Each row comes from the steps of one walk. Every step used is in the known rows, and no mark comes twice. Write the walk behind each row, first mark first.
Known rows:
Z -> G -> B -> Q -> X: -4.24,0.98,-0.46,-0.34,0.40,5.04,-2.62,-1.65,2.35,1.73,0.20,-0.20,3.83,-0.34,3.35,-0.81,4.57,-3.14,0.12,-0.99,2.95,-1.58,4.35,0.74,2.84,5.84,-4.67
Q -> Z: -2.31,-0.50,-0.82,1.47,1.99,2.35,-1.43,0.40,0.63,-0.56,1.20,1.54,1.55,1.12,0.77,-4.22,1.16,1.13,-1.38,-1.83,1.11,1.72,1.06,0.21,0.64,2.55,-0.46
N -> K -> X -> Q -> Z -> G -> B: -4.29,-0.65,0.03,1.59,-3.24,-0.44,-0.10,2.21,1.25,3.19,-3.66,-1.01,1.98,1.36,-2.20,-2.21,6.50,-5.55,-0.70,-0.54,1.66,0.81,-1.29,0.22,1.66,6.36,-4.01
N -> K -> X -> G: 1.13,1.71,-0.70,-3.15,-1.86,-2.26,-0.89,3.63,-1.59,3.98,-2.52,0.28,1.77,3.50,-3.17,1.16,0.42,-5.07,-3.67,-0.39,-2.77,-0.22,-2.34,1.54,-0.97,3.65,-3.26
B -> Q -> X -> G: 0.11,2.12,-0.62,-2.39,-0.54,3.74,-3.62,-0.34,-0.84,2.32,-0.10,0.20,4.10,2.06,0.87,-0.43,1.17,-4.43,-3.06,-0.35,-0.68,-1.36,3.11,0.72,0.66,6.40,-4.18
N -> K: -0.47,0.98,0.72,1.42,-2.33,-1.58,-1.56,0.29,0.18,0.47,-1.94,1.15,-0.41,2.66,-0.59,1.78,-0.27,-1.60,-1.23,-0.03,-3.56,1.03,-3.92,-0.25,-0.75,-1.31,-2.05
X -> Q -> Z -> G: -3.99,0.00,-0.66,4.77,-1.13,0.05,-0.96,2.35,-2.45,-0.08,-1.83,-0.38,2.92,0.78,-1.65,-3.76,3.04,-4.65,-0.45,0.61,-0.20,0.38,-2.59,-0.80,-0.56,6.11,-1.03
W -> K: -2.89,3.08,-0.12,0.03,2.12,-2.31,-1.55,-2.59,-5.34,-0.13,-0.05,-0.62,-0.96,3.71,1.31,-0.44,0.96,0.72,0.42,-1.60,0.95,-1.46,2.62,-1.67,-2.35,1.29,-0.18
Z -> Q -> X -> G -> M: 0.64,4.63,0.22,-0.55,-0.60,4.97,-2.03,0.29,1.27,2.86,0.64,0.64,2.93,4.01,-3.27,-0.50,4.87,-7.11,-2.95,-2.14,1.08,-1.22,-0.05,0.63,0.69,5.99,-1.20
Z -> Q -> B -> G: -1.65,2.08,0.14,2.39,5.98,1.41,-2.25,-5.25,2.63,-0.76,3.34,0.43,4.91,-1.75,2.97,0.79,1.71,-0.47,0.62,-0.97,-1.13,0.50,2.57,1.16,-2.73,2.84,-1.93
Q -> X -> K -> W: 0.54,4.05,1.25,-3.14,2.05,-2.15,-1.51,0.49,-1.65,-1.06,1.80,-0.09,2.59,-2.11,1.34,0.39,2.61,-4.59,-3.44,-0.41,2.74,-0.26,-0.56,-0.60,3.32,3.81,-1.58
K -> X -> Q -> Z -> G -> B: -4.17,-1.03,-0.33,0.94,-2.13,0.41,0.86,2.26,1.14,3.13,-2.54,-1.51,2.10,0.03,-1.83,-3.10,6.67,-4.71,-0.04,-0.48,3.62,0.20,0.87,0.36,2.03,6.91,-2.95
K -> X -> Q -> Z -> G: -4.56,0.10,-0.54,2.75,-0.09,-0.04,-0.44,3.69,-1.70,0.88,-1.57,-0.39,3.00,1.03,-1.58,-3.94,3.40,-5.12,-0.95,-0.37,0.34,-0.19,-2.14,0.65,-0.17,6.86,-0.84
B -> Q -> Z -> G -> X -> K -> N: -0.96,2.86,-1.17,0.37,-1.78,0.25,0.40,1.75,-0.14,-1.46,-1.13,-0.43,1.92,3.01,-0.11,-4.72,4.70,-5.23,-3.20,-4.79,-2.88,-3.54,1.45,0.82,1.91,7.04,-2.19
N -> K -> X -> Q -> Z -> G: -4.91,0.57,-0.27,3.51,-1.18,-1.15,-1.21,3.79,-1.79,1.05,-2.47,0.23,2.71,2.31,-1.88,-3.18,3.18,-6.02,-1.53,-0.38,-1.43,0.23,-4.11,0.46,-0.54,6.32,-1.81
W -> K -> N: -1.32,2.88,-0.71,-2.92,1.05,-2.61,0.03,-1.63,-2.85,-1.36,0.59,-2.42,-1.19,3.26,0.70,-3.91,1.09,1.72,-1.05,-2.63,-0.30,-4.63,1.22,0.36,-0.04,1.09,-1.77
W -> K -> X -> Q -> Z -> G: -6.10,1.88,-0.71,2.91,1.00,-1.49,-1.13,2.38,-4.47,0.73,-1.50,-0.66,2.57,2.94,-0.77,-4.27,4.00,-4.76,-0.77,-1.19,0.99,-1.11,-0.91,-0.29,-1.39,7.71,-0.90
K -> X -> Q: -0.70,-0.41,2.96,-3.47,-1.91,0.14,0.86,1.14,1.18,2.26,-0.63,-1.02,-0.59,1.84,-0.17,-0.78,1.77,-4.97,-2.86,-1.25,-1.74,-2.22,-0.18,1.75,1.76,4.09,-0.25
W -> K -> X: -3.38,2.71,-0.07,-3.72,3.73,-2.27,0.02,0.62,-2.81,1.90,0.78,-0.39,-0.54,3.43,1.43,-1.00,1.45,-0.12,-0.70,-3.25,1.86,-2.46,2.92,1.37,-1.04,2.45,0.07
Z -> Q: 0.00,0.06,0.34,1.51,-0.01,-1.31,-0.03,-0.95,-0.48,0.35,-1.03,-0.39,3.21,-1.00,-3.22,3.22,2.20,-2.66,1.11,-0.60,-0.36,0.31,-2.30,-0.22,0.04,1.60,1.70
X -> G: 2.32,1.15,-1.09,-1.11,-2.14,-0.81,-1.01,1.50,-2.70,2.23,-1.93,-0.60,1.84,1.28,-3.07,0.41,0.08,-3.47,-1.88,1.32,-1.28,0.09,-0.33,-0.35,-1.25,3.27,-1.91
N -> K -> X -> Q -> B: -2.35,1.46,2.16,-0.67,-1.19,1.13,1.27,-0.36,0.76,3.04,2.36,0.17,2.05,2.83,2.56,0.01,-1.90,-4.92,-2.01,-2.34,-1.88,-1.13,0.74,1.66,0.81,3.86,-2.25
Z -> Q -> B -> G -> X -> K: -0.27,4.68,0.89,1.90,0.85,0.22,-0.39,-1.86,1.11,-0.94,0.64,0.77,3.63,1.61,0.63,2.10,4.69,-5.51,-1.35,-3.51,-3.16,0.43,3.21,-1.04,-0.88,7.23,-0.24
X -> K: 1.27,2.25,-1.04,1.03,-2.70,-1.67,0.01,1.67,-2.71,0.55,-1.31,0.71,0.30,1.04,-0.98,-0.09,2.10,-2.79,-1.44,0.63,-3.21,0.37,0.88,-1.67,1.79,3.87,-0.60
G -> Z -> Q -> X: -4.27,2.36,1.25,-0.62,1.06,4.68,-0.72,0.03,3.92,-0.29,-0.55,1.33,3.05,1.39,-0.24,1.21,4.82,-2.75,0.37,-3.14,2.19,-0.51,0.43,-0.20,2.47,3.62,-1.39
Q -> Z -> G -> M: -2.72,2.76,-1.32,5.22,1.41,3.80,-0.72,2.07,-0.02,0.92,0.32,1.60,1.04,3.07,-1.79,-4.70,5.06,-5.09,-1.01,-2.57,2.12,-0.44,-1.18,0.45,-0.95,3.67,-0.04
K -> N: 0.95,0.35,-0.67,-2.69,-0.62,-0.87,1.26,0.41,1.46,-1.27,0.67,-2.06,-0.27,0.33,-0.35,-3.33,0.39,1.05,-1.52,-1.33,-1.04,-3.39,-0.81,1.68,1.94,0.08,-1.69

Write each row's walk:
-0.09,2.48,-1.11,-3.72,-2.67,1.80,-0.38,-0.29,1.89,0.50,0.32,-1.64,1.64,1.03,1.70,-4.07,4.66,-2.19,-2.96,-1.86,-1.52,-4.06,3.89,0.91,5.89,6.28,-5.03 => G -> B -> Q -> X -> K -> N
0.21,2.87,-1.05,-2.99,-1.11,2.06,-2.20,1.50,-0.83,1.64,0.02,-0.86,3.82,1.66,-1.30,-0.37,0.67,-2.73,-2.29,1.29,0.29,-0.24,0.81,-0.01,0.75,6.15,-3.26 => Q -> X -> G
-2.78,2.86,0.68,-0.44,0.25,-0.74,0.01,0.98,-1.92,2.90,-4.44,1.38,1.39,4.24,-4.00,2.48,6.33,-6.64,-0.79,-4.93,0.55,-1.70,0.19,-0.52,-1.77,3.91,-0.67 => W -> K -> X -> G -> Z -> Q
-3.74,-0.70,-1.80,3.14,-1.33,0.43,0.26,1.25,0.30,2.02,-2.50,-1.09,2.60,-1.18,-1.80,-2.71,5.71,-2.09,1.62,0.43,4.37,1.47,0.70,-0.84,0.92,4.55,-2.73 => Q -> Z -> G -> B
0.68,4.55,-0.10,-1.30,-0.53,5.58,-1.87,0.84,1.45,2.72,1.16,0.84,1.32,4.46,-1.80,-2.18,3.63,-5.61,-3.45,-1.95,1.04,-1.42,1.26,0.82,0.82,5.07,-1.99 => Q -> X -> G -> M
-2.76,0.56,3.47,0.79,1.31,4.13,-2.32,-2.21,4.04,-1.93,0.76,0.97,1.10,3.36,2.07,-4.37,4.57,-3.46,-3.54,-4.36,-1.39,0.49,1.91,0.52,-0.67,6.57,-0.68 => B -> G -> X -> Q -> Z
-1.32,0.96,0.69,-2.67,0.29,-1.72,0.06,2.90,1.44,2.39,-0.76,0.99,-0.16,2.76,-0.24,0.92,0.26,-1.94,-2.16,-2.09,-1.89,-0.31,-2.17,2.44,0.18,0.42,-1.48 => N -> K -> X
-1.69,2.05,-0.06,1.36,5.97,2.37,-2.28,-4.63,2.98,-1.16,4.20,0.77,2.95,-1.38,5.09,-1.18,0.24,1.30,0.10,-0.73,-0.80,0.33,3.95,1.27,-2.87,1.63,-3.06 => Q -> B -> G
-1.96,3.29,2.19,0.20,4.70,3.15,-0.41,-3.70,5.36,-2.21,3.12,0.44,2.26,1.45,3.95,0.53,1.75,-1.96,-0.75,-5.17,0.29,0.21,4.41,0.95,-3.27,3.33,-0.75 => Q -> B -> G -> X
0.17,-0.70,0.37,-1.91,-2.46,1.56,-2.25,-1.58,0.97,5.45,-3.54,0.98,1.35,2.37,0.60,0.85,4.17,-6.15,-2.90,-2.96,-1.20,-1.63,3.44,2.29,0.80,3.85,-5.45 => N -> K -> X -> G -> B -> Q
-0.58,1.38,5.24,-1.20,-0.60,2.29,-1.02,-3.25,4.48,-1.55,-0.95,-0.81,-0.56,2.64,1.23,-0.02,4.30,-5.73,-2.62,-3.14,-3.38,-1.32,1.00,0.48,-1.47,5.02,-0.32 => B -> G -> X -> Q
0.65,1.55,2.61,-1.17,1.41,-4.39,-1.78,-0.65,-0.75,-0.62,-0.38,0.42,0.36,-1.15,0.05,2.38,0.61,-4.10,-3.00,-1.02,1.09,0.41,-5.55,0.26,-0.35,-2.66,-1.46 => N -> K -> W
-1.13,1.21,0.73,-0.48,-0.62,0.43,0.77,2.15,0.90,2.96,-4.29,1.80,1.81,2.52,-4.83,2.83,5.69,-7.13,-0.98,-4.09,0.01,-0.86,-1.13,0.46,-0.60,3.30,-0.54 => K -> X -> G -> Z -> Q
0.54,4.52,0.01,-1.12,0.25,-0.65,1.08,-1.28,2.12,-2.01,1.45,-1.41,3.24,1.47,0.00,-1.39,3.83,-3.76,-2.36,-4.25,-3.23,-2.97,1.68,0.69,1.24,6.21,-1.88 => Z -> Q -> B -> G -> X -> K -> N
-2.97,-0.16,2.04,-0.55,-0.76,1.66,-1.51,1.52,1.75,1.32,-0.23,1.29,0.68,3.96,0.50,-4.15,2.34,-3.39,-4.06,-2.92,-2.13,0.32,-1.09,1.45,1.62,5.33,-1.75 => N -> K -> X -> Q -> Z
-0.92,0.05,3.49,-2.69,-3.39,-0.79,-0.14,1.40,1.33,2.61,-1.84,-0.15,-1.04,3.59,-0.54,0.29,1.48,-6.00,-3.44,-1.44,-4.21,-1.65,-2.59,1.67,1.40,3.30,-1.45 => N -> K -> X -> Q
-3.38,1.77,0.37,3.11,1.06,2.76,2.06,-1.56,1.37,1.42,1.03,1.92,3.20,0.97,0.46,2.15,1.21,-3.92,1.64,-4.32,1.83,-0.16,1.83,-0.25,-0.36,1.47,-0.72 => G -> Z -> Q -> B
-4.22,0.50,-2.60,5.19,1.31,-0.24,-1.04,2.86,-2.60,-0.44,-0.98,0.22,3.44,-0.10,-1.52,-3.42,2.15,-2.04,0.85,0.54,1.49,1.20,-2.15,-0.55,-1.24,4.28,-0.58 => Q -> Z -> G
-0.61,-1.87,0.72,0.14,-1.15,3.38,-1.36,-3.88,1.95,2.75,-1.57,0.97,0.44,-0.10,2.81,-0.02,3.94,-2.91,-0.36,-2.67,0.99,-1.33,5.29,1.17,1.53,1.44,-3.29 => G -> B -> Q
-2.39,-0.51,-1.33,2.25,-2.59,-1.34,1.09,0.98,-0.04,2.09,-3.23,-1.93,1.49,-1.97,-2.52,0.06,5.04,-3.00,2.42,1.61,3.61,0.40,0.17,-0.91,0.66,3.08,-2.51 => Z -> G -> B
-0.99,1.11,0.44,-0.02,-2.27,2.44,0.31,2.22,0.88,1.82,-4.41,2.81,-1.72,3.99,-2.20,-0.44,3.76,-4.97,-1.79,-3.30,-0.42,-1.01,0.93,-0.71,-1.43,0.99,-2.94 => X -> G -> Z
-3.43,2.68,1.80,-1.44,0.92,0.72,1.28,-1.65,-1.88,2.75,3.38,-0.67,1.63,3.47,3.60,-1.02,-1.16,-3.74,-1.20,-3.24,0.56,-2.43,3.96,0.89,0.05,5.01,-1.33 => W -> K -> X -> Q -> B
-3.60,0.33,-0.79,-0.99,2.25,3.26,-3.13,-1.97,-1.42,3.65,-0.45,1.65,2.32,4.04,2.38,-4.56,5.06,-2.91,-2.90,-5.06,2.39,-0.81,7.01,1.34,0.24,7.01,-4.05 => W -> K -> X -> G -> B -> Q -> Z
-1.80,3.36,2.24,0.94,4.67,2.74,-0.23,-4.28,5.01,-1.98,2.56,0.29,3.89,0.98,2.23,2.22,2.91,-3.27,-0.19,-5.12,0.20,0.32,3.13,1.05,-3.26,4.12,0.10 => Z -> Q -> B -> G -> X
-2.28,-1.11,-0.29,2.08,2.70,4.55,-3.32,-1.99,0.62,-0.01,0.98,2.87,1.89,1.68,3.51,-4.40,1.86,-0.85,-2.22,-4.02,-0.03,0.06,3.79,1.25,0.29,2.99,-1.84 => B -> Q -> Z
-0.94,2.37,2.60,-0.66,3.58,2.05,-1.30,-2.95,5.45,-2.84,0.55,0.28,0.32,1.49,2.12,0.82,3.72,-1.73,-1.08,-4.31,-0.62,0.01,2.39,0.78,-3.23,2.61,-0.14 => B -> G -> X
-0.29,3.28,-1.00,-4.30,0.78,-2.87,-0.93,1.87,-5.04,3.65,-1.23,-0.77,1.28,4.15,-1.74,-0.39,1.31,-3.44,-2.75,-1.19,0.24,-1.99,1.78,0.72,-2.04,5.32,-1.75 => W -> K -> X -> G
-4.56,1.71,2.90,-0.11,3.59,5.06,-0.18,-1.80,6.25,0.56,-0.02,3.10,-1.08,2.96,4.07,-2.10,4.92,-3.83,-1.51,-5.94,-1.07,-1.99,4.60,1.64,-1.67,1.94,-4.03 => K -> X -> Q -> B -> G -> Z
-2.78,2.09,0.90,-0.95,-0.95,6.10,-1.87,0.60,2.29,1.98,-3.07,3.33,-0.07,4.52,0.93,-1.08,4.60,-5.81,-2.52,-4.74,0.03,-1.90,3.79,0.29,0.07,3.38,-4.99 => B -> Q -> X -> G -> Z
-0.75,3.91,-0.40,2.57,-3.09,-1.82,1.28,3.37,-2.38,-0.44,-2.74,-0.02,1.49,2.09,-2.25,1.20,4.24,-6.88,-0.76,-1.58,-2.01,0.06,-0.23,-2.12,-0.15,6.88,0.70 => Z -> G -> X -> K
-2.60,-1.95,-0.25,1.62,1.33,5.08,-2.58,-2.80,2.10,1.66,0.06,2.20,1.80,1.03,3.09,-4.34,4.17,-1.04,-1.59,-3.90,1.89,0.48,5.39,1.07,1.61,3.75,-3.11 => G -> B -> Q -> Z
-0.77,3.55,2.19,2.10,3.25,6.03,-2.11,-4.40,4.53,0.93,3.84,1.57,0.33,2.83,3.23,-3.08,4.17,-4.82,-2.51,-3.57,-1.30,-1.78,3.24,1.74,-1.64,3.10,-2.16 => X -> Q -> B -> G -> M
-0.91,3.98,0.91,3.02,5.08,5.32,-2.07,-4.49,4.17,0.87,3.69,1.96,2.41,1.65,1.74,-1.25,4.55,-4.00,-1.06,-3.77,-0.09,-0.92,2.55,1.78,-2.25,2.31,-1.09 => Z -> Q -> B -> G -> M
-4.51,-0.20,-2.44,5.49,1.87,1.41,-2.49,0.96,-2.35,0.17,-1.26,1.23,3.83,0.32,0.70,-3.60,2.68,-3.70,0.11,-1.16,0.50,-0.03,0.03,0.41,-1.56,4.56,-1.56 => B -> Q -> Z -> G
-2.52,1.97,0.73,2.11,-0.38,-0.30,1.71,2.03,0.63,-1.09,-1.84,-0.80,1.57,1.53,-1.85,1.63,2.67,-5.21,0.78,-2.97,1.56,-0.05,-1.27,-0.33,-2.44,3.76,1.46 => Z -> G -> X
-2.85,1.35,0.31,-1.63,2.09,5.85,-3.39,-2.39,2.36,0.26,2.16,1.13,2.91,0.97,4.98,-0.93,1.35,-1.20,-1.25,-2.03,0.64,-1.75,4.26,1.55,2.37,3.86,-2.84 => B -> Q -> X
-3.61,3.41,1.85,-0.80,5.82,1.14,-2.55,-5.23,1.07,0.27,3.65,-0.10,2.07,1.97,5.63,-2.12,1.86,-1.51,-1.46,-2.49,-1.57,-1.98,5.30,1.61,-3.05,5.03,-3.22 => W -> K -> X -> Q -> B -> G
-1.69,1.35,0.63,-2.48,-0.97,2.20,1.12,3.66,1.65,3.26,-3.96,2.66,-1.77,4.35,-2.05,-0.63,4.21,-5.43,-2.54,-4.65,0.11,-1.58,1.46,1.04,-0.94,1.93,-2.67 => K -> X -> G -> Z
